Known rows, with every step that occurs:
vafut > bogun > domegiv: [-14.4 -26.6 -20.3 -16.9  48.1 -26.7 -40.1 -28.9   3.9  16.8   2.1  14.4
 -18.0 -57.3  31.8  39.2 -14.1   4.3  -7.0]
bogun > domegiv > kavo > tesu > kipit: [ 17.5 -43.6  12.4  -0.3   7.7 -47.2 -22.0 -28.5 -13.6   4.8   6.2  15.5
  44.7  15.3   4.2 -52.4 -25.8 -15.3 -13.8]
bogun > domegiv > kavo: [ -5.6 -23.8   5.2 -19.7  -0.5 -27.2 -53.7 -37.6 -39.5 -11.6  -1.7  15.6
  -0.9 -48.2   5.9 -31.4  -8.3  20.7 -33.9]
domegiv > bogun > tesu: [ -9.6 -19.4 -50.2  -9.0  -2.6 -23.2 -25.7 -17.8  47.1   3.7 -23.5  46.3
   0.7 -36.2 -41.9 -32.0  -2.7  32.4  -0.5]
kavo > domegiv > bogun > tesu > kipit: [ 17.0 -15.9 -31.7  12.8  -8.4 -52.2  18.5 -13.9  38.2  32.0 -26.8  39.6
  14.3   2.8 -25.2 -45.8 -20.2 -35.8  -9.2]
kipit > domegiv: [  4.0  26.5 -39.2   7.0 -22.7  19.4 -32.9 -32.8  13.0 -68.7  17.2  13.4
   2.6 -55.2  19.1 -20.5   4.1   7.7 -62.8]
domegiv > kavo > tesu: [ -1.1 -53.6 -21.9  -1.2  -0.4   7.2 -62.8 -37.7   3.3 -32.4  25.6   5.8
  16.7 -28.8 -18.6 -40.1 -11.5  10.6 -14.3]
bogun > tesu > kavo > domegiv > kipit: [  5.1   6.1   0.5   2.0 -10.9   7.9   5.2  -3.1  -0.8 -54.5  19.5   1.5
  19.1   2.3 -47.6  -0.7 -53.6 -40.1 -30.9]
bogun > domegiv > gibeto: [-32.3  12.9  48.4 -40.8  48.6 -31.1  -1.6  -3.8  -8.2  15.1  -5.9  44.0
  -6.5 -36.8 -10.7 -24.6 -27.4  46.4 -42.2]
domegiv > kipit: [-16.4 -24.2 -18.1  -6.6 -29.4   3.8 -40.3 -35.5   7.6 -57.4  15.2  -8.4
  23.3 -23.4 -32.2 -24.6  -1.8  24.7 -75.7]
kavo > tesu: [-10.3 -25.9 -11.0  -2.0  29.3  25.8 -44.2 -33.0  19.2 -54.4  21.7  12.5
  21.1 -27.7 -13.7 -28.7  -9.7  21.6 -14.4]
domegiv > kavo: [  1.5 -32.3 -36.7   0.4 -38.3 -15.1 -61.7 -45.6  -9.8 -30.1  14.5  -1.2
  -5.0 -47.1  -9.8 -29.8  14.9  25.4 -54.2]
kipit > domegiv > kavo > tesu: [ 10.9 -23.3 -30.6   8.3 -12.1  18.4 -49.2 -29.9   8.4 -47.5  31.5  17.9
  19.0 -37.0   5.2 -44.8 -24.7 -15.9 -26.1]
tesu > kavo: [ 16.5  36.4 -36.4   3.0 -28.4  -3.7 -42.8 -37.9  -0.3 -61.5  25.8   1.1
 -12.0 -32.1  -4.4  35.7   7.6  18.3 -52.3]
vafut > bogun > domegiv > gibeto: [-31.8 -16.9  13.3 -37.3  67.4 -52.8  -3.9   0.0  21.9  66.0   3.0  38.6
 -27.5 -46.4   9.5  36.0 -35.3  20.3 -18.2]
gibeto > domegiv: [-20.8 -10.0   1.1 -27.9   8.7 -15.5 -29.7 -57.6   6.0 -32.1 -11.6  17.4
  -1.2 -36.1  -5.5  -1.9  32.0  47.5 -40.3]
bogun > tesu: [-12.8 -16.8 -26.3   0.4   1.7  12.8  -8.8 -13.0  26.6 -50.8   0.5  16.3
  20.4 -26.1 -30.8 -37.2   1.0  34.1 -20.4]
gibeto > domegiv > kavo > tesu: [-13.2 -61.0   8.2 -27.7  17.9 -14.4 -47.0 -54.7   2.5 -10.7   4.6  19.0
  15.4 -18.1 -19.0 -28.3   3.5  25.2  -4.0]
vafut > bogun > tesu > kavo > domegiv: [ 12.2  -6.8 -42.3   9.7  28.0  -9.8  -1.4  -5.4  27.0   0.3  23.5   8.0
 -22.4 -29.0   0.4  65.0 -40.9 -56.0  15.1]
kipit > domegiv > kavo > tesu > bogun: [  0.9   8.1 -88.0  22.3  -2.5  29.1 -56.2 -32.6  23.7 -35.4  10.7  -2.4
  24.5 -26.3 -11.9 -11.9 -15.0 -40.5   3.4]
vafut > bogun > tesu: [-12.5 -47.3 -58.6   3.5  20.2  -8.3 -13.0 -10.0  54.4   0.2   9.9   7.4
  -0.7 -36.6 -11.0  23.3  -5.8   9.0   5.3]

Rows:
[ 11.6  23.6 -34.0   4.9 -17.9   1.5  -9.1 -12.2  20.3 -59.1  17.0  11.5
   7.2 -11.9 -31.1  15.0  -8.2  17.4 -19.5]
bogun > tesu > kavo
[ 27.4   8.2 -30.7  27.6 -15.5  -2.0   0.8 -23.7  36.9 -50.6  25.5  13.3
  47.6   7.9  16.0 -39.5 -15.2 -26.0 -42.8]
kavo > tesu > kipit > domegiv
[  9.0  16.0  -3.1  -0.4 -22.4   2.9 -27.5 -31.2 -20.7 -58.9  28.6  -7.6
  -0.6 -15.4 -22.5  17.0 -37.2 -39.6 -65.6]
tesu > kavo > domegiv > kipit
[-23.2 -24.8 -22.6 -36.4  14.4 -42.4 -10.2 -35.3  47.3  23.7 -45.1  57.5
   0.2 -24.9 -42.5 -17.9  11.4  45.4   9.8]
gibeto > domegiv > bogun > tesu
[ 24.9 -51.2 -26.9  18.5 -31.4 -34.6 -27.7 -37.0  15.2 -12.7  22.9  -2.1
  41.4  15.7 -13.1 -47.0  -2.2  -9.2 -32.6]
domegiv > kavo > tesu > kipit
[ 24.0 -14.5 -78.4  33.1 -22.7 -36.2  32.4  -1.4  74.6   4.9  15.2  10.1
  26.2   2.2  18.0  14.6 -12.1 -40.3 -24.4]
vafut > bogun > tesu > kipit > domegiv
[  7.8  -4.6 -45.0  13.2  -3.1 -60.7  69.0  26.5  90.2  55.8  15.5  31.8
  18.1  10.7  -3.8  10.9 -33.9 -24.9 -33.0]
vafut > bogun > tesu > kipit > domegiv > gibeto
[-29.9 -29.9  10.5 -34.0 -12.6 -17.0 -25.2 -53.0   6.6 -37.0  -5.4   5.2
  21.4 -12.0 -33.5 -11.7  11.2  37.6 -65.3]
gibeto > domegiv > kipit
[-34.9  -1.8 -14.9 -13.3  58.1  19.7 -38.1 -21.4   4.3 -29.3 -12.3  -1.3
  51.2   5.4 -42.5  -9.0 -42.2 -14.4  14.4]
kavo > tesu > bogun > domegiv > kipit
[ 13.0 -46.2 -69.4  23.7 -10.8 -49.1  20.7  -9.2  67.6  19.7   8.5  -1.3
  23.2   8.9  -5.7  18.5   1.2 -13.4 -11.6]
vafut > bogun > tesu > kipit
[  8.5  25.5  -9.6   9.8 -23.1 -41.7  72.0  25.4  61.8   3.6   6.9  39.4
  38.3  20.3 -24.2 -50.6 -24.6   1.7 -58.2]
bogun > tesu > kipit > domegiv > gibeto
[-25.3  16.9 -24.6  -8.5  76.3  21.9 -43.1 -25.9   2.5 -24.6 -16.1  11.1
  30.5 -18.5 -14.4  -0.7 -23.4  -5.3  36.0]
kavo > tesu > bogun > domegiv
[-34.3  18.3 -32.7 -13.3  18.0   1.7 -36.6 -30.7  -7.4 -26.7 -20.9 -10.5
  31.5 -12.5 -34.4   5.7 -16.3  -1.8 -24.3]
tesu > bogun > domegiv > kipit
[ 30.9   3.7 -55.1  17.5 -17.1 -35.1 -16.2 -29.0  57.5   2.8  -0.7  42.5
  28.1  -1.3   5.5 -34.6 -19.2 -29.7 -26.5]
kavo > tesu > kipit > domegiv > bogun
[-41.4  47.7  -5.7 -28.2  57.2 -21.8  -7.1  -6.1   8.0  25.5 -26.7  26.4
  -1.4 -27.2 -29.3   9.2 -17.2  22.3 -11.8]
tesu > bogun > domegiv > gibeto
[  8.0  22.2 -64.2  -1.4 -23.8 -14.5 -49.9 -39.0  33.0 -13.0  -8.9  45.3
 -18.7 -63.4   8.4 -15.7   0.7   6.0 -45.2]
kipit > domegiv > bogun
[-12.6  35.3  -5.3 -13.4  -1.6  -6.6   3.0  -3.6  28.2 -17.9  18.0  37.6
  -7.2 -46.0  -2.8 -25.3 -18.8  22.4 -72.7]
kipit > domegiv > gibeto
[ -9.9 -20.6 -78.1  12.5   8.0  17.2 -66.9 -39.4  19.0 -18.7   4.9 -12.0
  20.8 -17.8 -36.0  -8.2  -2.0 -11.5  15.6]
domegiv > kavo > tesu > bogun
